Every row comes from one small tree of marks. The marks that hang from a mark follow it in brackets, in the order of their numbers. Every link used is in the known rows. Which tree was each row made from?
Known rows:
q549[q191[q551]]: [-0.43 -0.50 -1.80  1.39 -1.61  0.25 -1.20  0.96 -1.20  2.69 -2.28  1.05
 -1.30  0.31 -1.83  0.29  1.88 -2.56 -0.04  0.14 -0.78]
q292[q191]: [-0.20 -1.88 -1.90  1.49  0.37  0.04  1.73 -1.00  0.85 -2.72 -0.75  0.73
  2.60  0.76 -1.12  1.09  0.75 -1.20  0.74 -0.70 -0.87]
q292[q191[q549 q551]]: [ 0.22 -0.51 -1.86 -3.10  0.43  0.65  4.93 -0.96  0.87 -0.43  1.72 -1.63
  0.45 -0.45 -0.48 -0.62  0.73 -2.40  0.68 -0.95 -0.26]
q634[q191[q385 q549 q551]]: [ 0.88 -1.06 -3.11  0.17 -0.21 -0.46  2.40  0.59  0.38 -0.33  1.27  1.48
 -3.87 -1.47 -2.74  0.09  2.56 -0.82  0.74  1.41  1.51]
q191[q292 q385]: [-0.28  1.45  2.09  5.08  0.37 -0.53 -3.47  0.64  0.69 -1.49 -1.85  0.00
  1.02  1.84  0.50  0.45 -1.23  1.04 -0.02  2.35 -0.70]
q634[q191[q292 q385 q549 q551]]: [ 0.92  0.19 -0.78  0.10  0.72 -0.98  2.00  0.99  0.02  0.36  0.92 -0.02
 -2.94  0.62 -2.76 -0.42  1.04 -0.44  1.46  2.73  0.70]
q292[q191[q385[q122] q549 q551]]: [ 1.08 -0.28 -0.22  0.31  4.73  0.15  2.91 -1.56  0.27 -0.88  2.79 -1.66
  0.69 -2.31 -0.29 -1.50 -0.60 -0.44  0.21 -0.83  0.10]
q191[q385 q549]: [-0.34  0.13 -1.01  0.24  0.60  0.59 -1.48  0.15  1.64 -1.91  0.57  0.61
 -1.93 -1.91  1.01  0.03  0.56  1.75 -1.32  0.17  0.58]
q292[q191[q385 q549 q551]]: [ 0.77 -0.15 -1.49  0.11  1.85  0.23  3.99 -0.44  0.70 -0.35  2.32 -1.34
 -0.18 -2.05 -0.60 -0.84  0.43 -1.53  0.87 -0.15  0.48]
q634[q952]: [-2.11 -1.53 -2.87  0.58 -4.98 -0.10 -2.52 -1.61  1.57 -2.85 -2.71 -0.06
  3.37  1.61  0.61  1.56  0.24 -0.03 -0.80 -0.17 -1.54]
q385[q122]: [-0.80 -0.72  0.73  1.39  2.10  0.54 -3.47 -2.18  0.82 -3.37 -1.26  1.21
  1.89  0.75  1.42  0.50 -0.41  1.24 -2.24 -1.10 -1.31]
q122[q385[q191]]: [ 0.15 -1.05  1.37 -2.12 -3.63  0.36 -0.63  1.21 -1.13  0.64 -1.45  2.84
  2.03  0.08  3.02  2.19  0.32 -1.66 -0.65 -3.18  2.82]
q549[q191[q385[q122] q551]]: [ 0.34 -0.30 -0.15  4.85  2.75 -0.28 -3.23  0.35 -1.81  2.19 -1.26  1.01
 -1.02 -1.50 -1.65 -0.58  0.50 -0.62 -0.51  0.17 -0.55]
q191[q385]: [-0.39 -0.16 -0.83  5.22 -0.69  0.08 -2.87  0.15  1.20 -2.38 -1.44  1.88
 -0.04 -0.82  0.58  1.08  0.76  0.56 -0.98  0.79  0.21]
q549[q191[q292 q551]]: [-0.32  0.71  0.55  1.27 -0.78 -0.28 -1.68  1.29 -1.63  3.45 -2.63 -0.42
 -0.44  2.52 -1.81 -0.30  0.33 -2.17  0.72  1.38 -1.50]
q191[q292 q385[q122] q549 q551]: [ 0.36  3.04  3.82 -0.48  4.04  0.14 -0.83 -0.68  0.26  0.62  1.92 -3.28
 -0.71  0.09  1.81 -2.41 -2.42  0.90 -0.95  1.33 -0.36]
q952[q634]: [-1.49  0.08 -0.49 -3.00 -3.61  0.98 -1.88  0.48  1.31 -0.31 -2.04  1.90
  0.42  0.07  1.55  0.88 -0.13  1.53 -0.11 -2.24 -0.39]
q292[q191[q385[q122] q549]]: [ 0.55 -1.44 -0.32  0.98  5.75 -0.11  0.77 -1.54  0.69 -2.89  1.88 -0.44
  1.30 -1.96 -0.70 -0.66 -0.72  1.65 -0.09 -1.03 -0.40]
q191[q385[q122] q551]: [ 0.31  1.19  1.05  4.56  1.70  0.31 -1.68 -1.06  0.30 -0.75  0.32 -0.06
  0.15 -1.58  1.46 -0.62 -0.39 -0.75 -1.44  0.31  0.19]
q122[q385[q191[q292 q549 q551]]]: [ 0.53  1.06  3.26 -5.90 -2.94  0.45  1.56  1.61 -1.43  2.95  0.27 -0.35
  0.97  0.81  3.52  0.43 -0.86 -2.30 -0.07 -2.36  2.75]
q385[q122 q191[q292 q549 q551]]: [ 0.60  1.40  4.17 -1.72  0.91  0.91  2.70 -0.28 -2.02  1.84  2.32 -2.23
  1.89  1.05  3.35 -0.21 -1.85  1.38 -0.96 -1.15 -0.94]

Which tree is each row?
[ 0.83 -0.32 -1.37  4.06  0.79 -0.18  2.87 -0.56  0.29 -0.78  0.63 -0.28
  1.31 -1.19 -0.98  0.01  0.53 -2.52  1.14  0.21  0.20]
q292[q191[q385 q551]]
[-0.52  2.74  1.73 -4.79 -1.41  0.81  1.74  0.09  0.97  1.30  0.64 -3.16
 -0.91  2.33  1.71 -1.40 -0.69 -1.47 -0.31  1.19 -0.72]
q191[q292 q549 q551]
[-0.27  0.43 -0.36 -6.48 -2.30  0.07  1.77  1.16  0.34  1.82 -0.02  0.42
 -1.99  0.95 -1.22 -0.36  0.10  0.92  1.84 -0.54  0.13]
q952[q634[q191[q292 q549 q551]]]
[ 0.22  3.14  2.20 -0.69  0.40  0.33  0.57  0.67  0.77  1.41  1.26 -2.87
 -1.70  0.34  1.33 -1.61 -1.16 -0.48 -0.12  2.19  0.13]
q191[q292 q385 q549 q551]
[ 0.43  1.50  0.86 -0.35  2.98  0.78 -0.23 -1.11  0.72 -0.23  2.34 -1.42
 -1.80 -2.69  1.88 -1.75 -0.52  0.39 -1.81 -0.26  0.54]
q191[q385[q122] q549 q551]
[ 1.04 -0.46 -0.06  4.25  3.73 -0.24  1.83 -1.60 -0.04 -1.40  1.09 -0.64
  2.16 -1.42 -0.61 -0.57 -0.45 -1.43  0.51 -0.34 -0.26]
q292[q191[q385[q122] q551]]
[-0.70 -1.12 -2.63 -3.86 -3.23 -1.31  2.09 -0.65  0.32 -0.13 -0.12 -1.92
  0.30  2.77 -2.87 -0.07  0.45 -0.82  1.73  1.88 -0.82]
q634[q191[q292 q549 q551] q952]
[-0.71 -1.31 -2.43  0.22 -4.26 -1.66  0.96 -0.70 -0.11 -0.46 -1.78 -0.90
  1.82  3.63 -3.20  0.92  0.58 -1.77  2.10  2.46 -1.07]
q634[q191[q292 q551] q952]
[ 0.17  1.61 -0.80 -0.53 -0.64  0.91  1.06  0.26  1.22  0.51  1.72 -1.00
 -2.82 -2.44  1.52 -1.00  0.76 -0.91 -1.03  0.47  1.05]
q191[q385 q549 q551]
[ 0.34  1.61  2.15 -1.97 -3.72  1.07  4.44  1.42 -1.48  2.86  1.57 -1.66
  0.74  1.40  2.89  0.76 -0.27 -0.35  0.10 -0.20 -0.32]
q385[q191[q292 q549 q551]]
[ 0.15 -0.17 -1.47  4.67 -0.20 -0.25 -2.12  1.43 -1.43  2.77 -1.77  1.33
 -1.86 -1.22 -1.97 -0.02  1.51 -1.78  0.12  0.78 -0.06]
q549[q191[q385 q551]]
[ 0.34  1.40  2.27  1.96 -4.66  0.69  3.42  1.42 -1.78  2.47 -0.07 -0.67
  2.24  2.30  2.52  1.66 -0.18 -1.36  0.32  0.29 -0.65]
q385[q191[q292 q551]]
[-0.44 -3.30 -3.50  0.33  1.29 -1.62 -1.64 -1.70  0.45 -3.29  0.35  0.85
  0.25 -0.89 -3.06  0.43  0.51  2.84  0.18  0.50 -0.20]
q634[q191[q385[q122] q549] q952]
[ 0.20  0.13  3.14 -5.32 -2.05  0.24 -0.14  1.58 -1.19  1.45 -0.45  0.75
  1.47  1.07  3.25  1.01 -1.01 -0.57 -0.38 -2.52  2.42]
q122[q385[q191[q292 q549]]]
[-0.20 -0.03  0.64  0.49  4.22  0.46 -2.86 -1.19  1.22 -2.62  1.20  0.20
 -0.98 -2.18  1.41 -0.76 -0.71  3.09 -2.22 -0.59  0.07]
q191[q385[q122] q549]
[-0.07 -1.27 -1.02 -3.16  1.39 -0.12 -1.11  0.37  0.46 -0.68  0.36  2.53
 -2.03 -1.94 -1.34 -0.06  0.13  3.81  0.68 -1.64  0.67]
q952[q634[q191[q385[q122] q549]]]
[-0.26 -0.67 -2.15 -3.27 -3.74  0.21  1.27  0.87  0.35  0.96 -1.04  2.42
 -1.44 -0.09 -1.42  0.76  1.38 -0.21  1.48 -1.22  0.56]
q952[q634[q191[q551]]]
[ 0.28  0.99  2.16  4.79  3.60 -0.86 -3.71  0.71 -2.12  2.88 -1.60 -0.51
 -0.18  0.67 -1.70 -1.10 -1.03 -0.30  0.21  1.45 -1.28]
q549[q191[q292 q385[q122] q551]]
[ 0.40  2.78  3.95  4.54  2.72 -0.32 -2.18 -0.68 -0.10  0.12 -0.09 -1.95
  1.22  1.17  1.42 -1.28 -2.26 -0.26 -0.60  1.94 -0.76]
q191[q292 q385[q122] q551]
[-0.59 -1.54 -2.38 -5.93 -2.09  0.27  0.47  0.84  0.84 -0.23 -0.46  2.62
 -2.20 -0.48 -1.42  0.63  1.22  2.28  1.00 -1.77  0.43]
q952[q634[q191[q549]]]
[-0.10 -0.17  2.07  5.40  4.57 -1.06 -5.76  0.61 -1.84  0.99 -2.44  0.73
  0.38  1.10 -2.13 -0.38 -1.17  1.92 -0.07  1.24 -1.64]
q549[q191[q292 q385[q122]]]
[-0.58 -3.22 -4.81  0.23 -1.66 -1.48 -0.43 -0.65  0.82 -2.70 -0.17  1.09
 -0.54 -0.64 -3.36  1.03  1.49  1.80  0.90  1.11  0.23]
q634[q191[q385 q549] q952]
[-0.73 -2.63 -4.86  0.29 -5.16 -1.22  1.45 -1.06  0.28 -1.18 -1.41  0.59
  0.94  1.50 -3.18  1.41  2.10 -2.18  1.28  1.09 -0.40]
q634[q191[q551] q952]
[ 0.15 -0.34 -1.93 -3.84 -1.79  0.15  1.39  1.24  0.48  1.38  0.66  1.76
 -3.13 -2.04 -1.34 -0.15  1.06  1.22  1.40 -0.96  1.33]
q952[q634[q191[q385 q549 q551]]]
[-0.08  1.54  3.50  0.38  5.33 -0.14 -3.44 -0.75  0.73 -1.84  0.83 -1.70
  0.07  0.48  1.35 -1.44 -2.61  3.64 -1.32  1.02 -0.85]
q191[q292 q385[q122] q549]
[ 0.18 -0.03  3.23 -2.14 -2.93 -0.05 -1.02  1.55 -1.48  1.18 -1.76  1.60
  2.68  1.84  2.98  1.76 -0.89 -1.33 -0.08 -2.17  2.16]
q122[q385[q191[q292]]]
[ 0.16 -0.98  1.68 -0.99  1.13  1.14  1.06 -0.73 -1.34 -0.80  1.85  0.57
  1.62 -0.79  3.09  1.09 -0.48  3.09 -1.99 -2.70 -0.61]
q385[q122 q191[q549]]
